Each row comes from the steps of one walk. Every step used is in the known rows, and no mark comes twice. Write the walk behind each row, first mark first.
(in the rows, 128 means zero)
Known rows:
sebiv -> somin -> rasu -> sodi -> lito -> sisu: [145 139  18 117  39 125 168  89 142 165 130 144 133 177  51 194 107 137
 108  98 126  68 113 170 142 143]
zemo -> rasu: [136 117  97 120 125 127 137 124 107 123 115  91  87 121 109 108 104 127
 142 109 138 112  93 193 149 103]
sisu -> rasu: [143 104 100 110 103 143 132 129 103 131 101  79 126 112 106 103 102 132
 130 110 132  98  65 187 155 109]
lito -> sisu: [141 138 106 128  81 137 164 100 102 127 107 141 121 123  67 123 103 137
 119  94 122  78  92 154 149 121]
sisu -> lito: [152  91 127 110  98 154 126 105 126 147 123  98 132 148 120 129 104 140
 169 112 128 113 119 155 168 103]
ledob -> somin -> rasu -> sodi: [ 96 117  26 116  56 121 121  81 138 132 120  84 121 143  53 169  97 118
 155 131 114  95  87 142 152 101]
ledob -> somin -> rasu -> sodi -> lito: [109 119  17 118  49 126 120  73 149 158 135  84 130 180  49 173 106 121
 142 132 102 110 113 143 158 101]
sisu -> rasu -> somin: [103  90 130 122  99 151 124 121 105 122 106  84 136  98  91  85 104 134
 126 107 129  71  54 174 154  96]
sisu -> lito -> sodi -> rasu: [160  96 135  98  93 151 136 100 108 141  87 129 152 140 104 166  98  77
 165  96 119 125 124 182 164 121]
sodi -> lito -> sisu: [153 133 105 131  71 143 163  86 112 159 122 139 134 161  58 127 111 139
 111  97 110  94 115 154 153 119]
zemo -> rasu -> sodi -> lito: [149 112  36 130 109 134 135 116 153 143 132  88 109 168  88 105 104 127
 142 120 124 119 113 192 154 104]
sodi -> lito -> sisu -> rasu -> somin: [113 105 123 132  76 160 151 104 108 153 115 140 144 135  44  93 118 141
 113  90 110  70  65 161 150 114]
zemo -> rasu -> sisu -> lito: [150  88  90 137 134 166 125 136 134 151 132  80 108 153 110  99 109 138
 182 117 131  99 124 177 161  77]
sebiv -> somin -> rasu: [139 129  81  94  66 111 144 102 105 141 121  85 106 133 102 188  96 127
 119 106 151  79 102 190 141 125]
sodi -> lito: [160 119 103 120  78 135 133  95 119 153 127  81 127 164  91 127 102 125
 123 114 115 113 129 166 160 109]
sodi -> rasu -> zemo: [185 126 157 121  77 127 133 104 125 119  88  94 136 135  87 140  98 113
 151 105 123  79  77 184 161  93]
verev -> sisu -> lito -> sodi: [156 108 133 117  99 142 148 123  97 151 122 154 145 145 117 138 104  97
 167 126 150 110 120 155 149 127]
verev -> sisu -> rasu -> sodi -> lito: [165 103  37 133  79 136 133 139 144 154 119 100 138 160  99 107 107 147
 142 136 151  93  61 180 151 125]
rasu -> somin: [101 108 142 132  93 138 133  96 114 110 119  98 129 109  89 103  98 121
 126 114 124  67  95 151 152  94]
sodi -> verev: [149 114 117 108  82 132 141  90 123  96 126  83 121 116 102 122 120 138
 138 112 129 103 154 157 160  88]
rasu -> sisu: [151 120  81 142  92 144 129 117 119 129 121  65 130 136  89 100 101 131
 133 128 125  62 117 156 157  83]
somin -> sebiv: [115 136  96 123  81 133 123 111 101 104 117  85 102 130 113 139  98 134
 123 108  97  90  69 153 141 107]
sebiv -> somin: [147 126 107 101  90 115 157  98 108 122 131  95 113 116 130 127  97 131
 110  98 151  79 102 201 149 117]
somin -> rasu -> zemo: [159 143 125 122  68 129 119 116 115 151 113  86 129 161  74 173 106 118
 154 125 130  75 104 150 149  92]
sisu -> lito -> sodi: [153 112 124 109 110 154 135 106 101 148 119 129 150 148 107 134 102  91
 155 107 120 117 146 154 159 115]
ledob -> somin -> rasu -> sisu -> lito: [110  92  77 120  70 159 109  94 132 164 132  76 127 165  63 167 110 135
 182 136 112  90 117 128 162  73]

Write each row's walk:
[154 108  99 129 104 167 130 118 110 149 125 108 163 154  94 113 106  91
 154 114 117  86 163 146 161  88]
rasu -> sisu -> lito -> sodi
[ 74 121 123 135  85 134 119 102 101  97 121 101 116 118  99 120  95 134
 118 105  94  63  54 136 140  95]
rasu -> somin -> sebiv
[194 111 175 118  85 133 146 118 110 148  92 161 164 160 109 163 108  82
 189 119 153  97  96 174 152 117]
verev -> sisu -> lito -> sodi -> rasu -> zemo
[142 107  49 119 111 131 134 112 151  84 128  88 111 115  97 102 120 133
 155 114 130 110 140 184 155  86]
zemo -> rasu -> sodi -> verev
[157  88 146 112  84 141 139 109 131 122 138 123 128 138 137 137 122 159
 185 133 158 113 136 144 158 102]
sodi -> verev -> sisu -> lito
[189 112 172 109  89 150 132 100 114 145  92 136 173 157  99 155 106  74
 181  98 117 108 117 175 164  99]
sisu -> lito -> sodi -> rasu -> zemo
[152 104 104 120  94 133 139 147 100 135 104  99 115 113 115 107 105 145
 143 133 163  92  35 183 147 123]
verev -> sisu -> rasu
[138 119  40 130  86 156 146 127 128 128  99 127 136 121  62  96 111 144
 129  96 115  74  52 170 149 127]
lito -> sisu -> rasu -> sodi
[ 75 107 113 125  93 151 114 126  94 100 108  86 121 106 104  97 103 140
 119 101  95  68  15 162 141 100]
sisu -> rasu -> somin -> sebiv
[144 121 100 118  89 151 157 124  97 136  96 127 129 114  66 106 114 147
 124  96 123  85  55 173 149 120]
lito -> sisu -> rasu
[168  82 110 128  84 166 117 114 140 143 100  84 143 147  96 144 100 135
 178 112 121  87 107 167 171  86]
sodi -> rasu -> sisu -> lito
[167  95 138 108  83 140 148 115 103 144  91 159 145 135 114 171 100  89
 176 117 152 114 100 177 151 134]
verev -> sisu -> lito -> sodi -> rasu
[168 118 133 117 101 142 125 129 112 134 105  81 143 137  97  91 112 137
 150 110 128  82  66 184 158  93]
sisu -> rasu -> zemo
[149 106  56 128 105 117 146 127 148  88 133 115 104 119 111 111 120 133
 171 137 165 102 116 183 142 104]
zemo -> rasu -> sodi -> verev -> sisu
[140 139  22 135  41 142 147 101 146 169 117 137 135 191  26 179 109 133
 126 111 108  85 116 135 150 128]
somin -> rasu -> sodi -> lito -> sisu
[153 101  47 131  95 135 131 153 133 126 106 101 133 124 106 104 102 142
 151 135 159  78  42 182 150 126]
verev -> sisu -> rasu -> sodi
[162 143 118 105  65 116 142 103 112 149 125  93 124 150 103 180 104 120
 132 105 148  58  98 189 143 109]
sebiv -> somin -> rasu -> zemo
[ 93  97 152 118  83 154 119  97  95 110  96 143 144 128  98 163  93  84
 150  85  85  89  73 151 149 105]
sisu -> lito -> sodi -> rasu -> somin -> sebiv
[144 128  34 142  95 142 164 111 143 148 127 140 115 168  53 109 111 131
 132 100 112 100 106 181 147 118]
zemo -> rasu -> sodi -> lito -> sisu
[155 124 115 105  84 125 144  96  94 116  79 115 144 117  87 155  89  66
 125  91 119 109 105 188 149 120]
lito -> sodi -> rasu
[182 134 127 129  77 152 153 115 112 168 112 134 149 171  53 101 127 135
 134  96 111  84  74 169 153 107]
sodi -> lito -> sisu -> rasu -> zemo
[153 100 136  98  97 153 140  88 110 116 132 125 160 138 109 133 126  99
 169 104 121 128 193 144 164  94]
sisu -> lito -> sodi -> verev
[ 68 121 116 135  82 157 135 119  83 107 101 143 119 105  72 103 114 146
 110  82  86  52   8 150 132 109]
lito -> sisu -> rasu -> somin -> sebiv
[155  99 111 111  87 129 140 134 112 103 114  97 122 107 115 112 125 155
 151 126 168 100  81 180 149 107]
sodi -> verev -> sisu -> rasu
[162 137 136 130  91 153 154 124 101 139 101 136 143 132  64  95 121 140
 140  92 125  64  54 171 147 104]
lito -> sisu -> rasu -> zemo
[149  89  61 118  59 141 119 120 163 133 132 115 130 160 102 188 120 154
 199 146 158  98 141 132 154 110]
somin -> rasu -> sodi -> verev -> sisu -> lito
[147  99  83 130  75 169 107 123 133 171 121  70 130 174  82 173 104 140
 178 131 124  80 138 134 162  86]
somin -> rasu -> sisu -> lito
[152 129 117 113  84 118 163 104  93  96 121 141 146 112 109 133 121  83
 134 124 151 100 150 155 142 111]
lito -> sodi -> verev -> sisu
[156 115 104 103  94 124 156 129  85 105 109 129 148 103 104 115 126  97
 143 120 159 105 110 174 140 113]
lito -> sodi -> verev -> sisu -> rasu
[ 85 127 133 121  74 127 126  96  84  86  86 133 137 103  87 151  90  64
 109  87  82  75  60 161 137 106]
lito -> sodi -> rasu -> somin -> sebiv
[146 124  38 106  44 102 152 109 147 110 138 112 117 129 113 191 111 140
 139 132 175  66 121 174 138 124]
sebiv -> somin -> rasu -> sodi -> verev -> sisu
[123  81 171 120  85 143 144 108 103 135  97 163 155 121 105 152  99  78
 167 113 147  87  86 163 151 117]
verev -> sisu -> lito -> sodi -> rasu -> somin
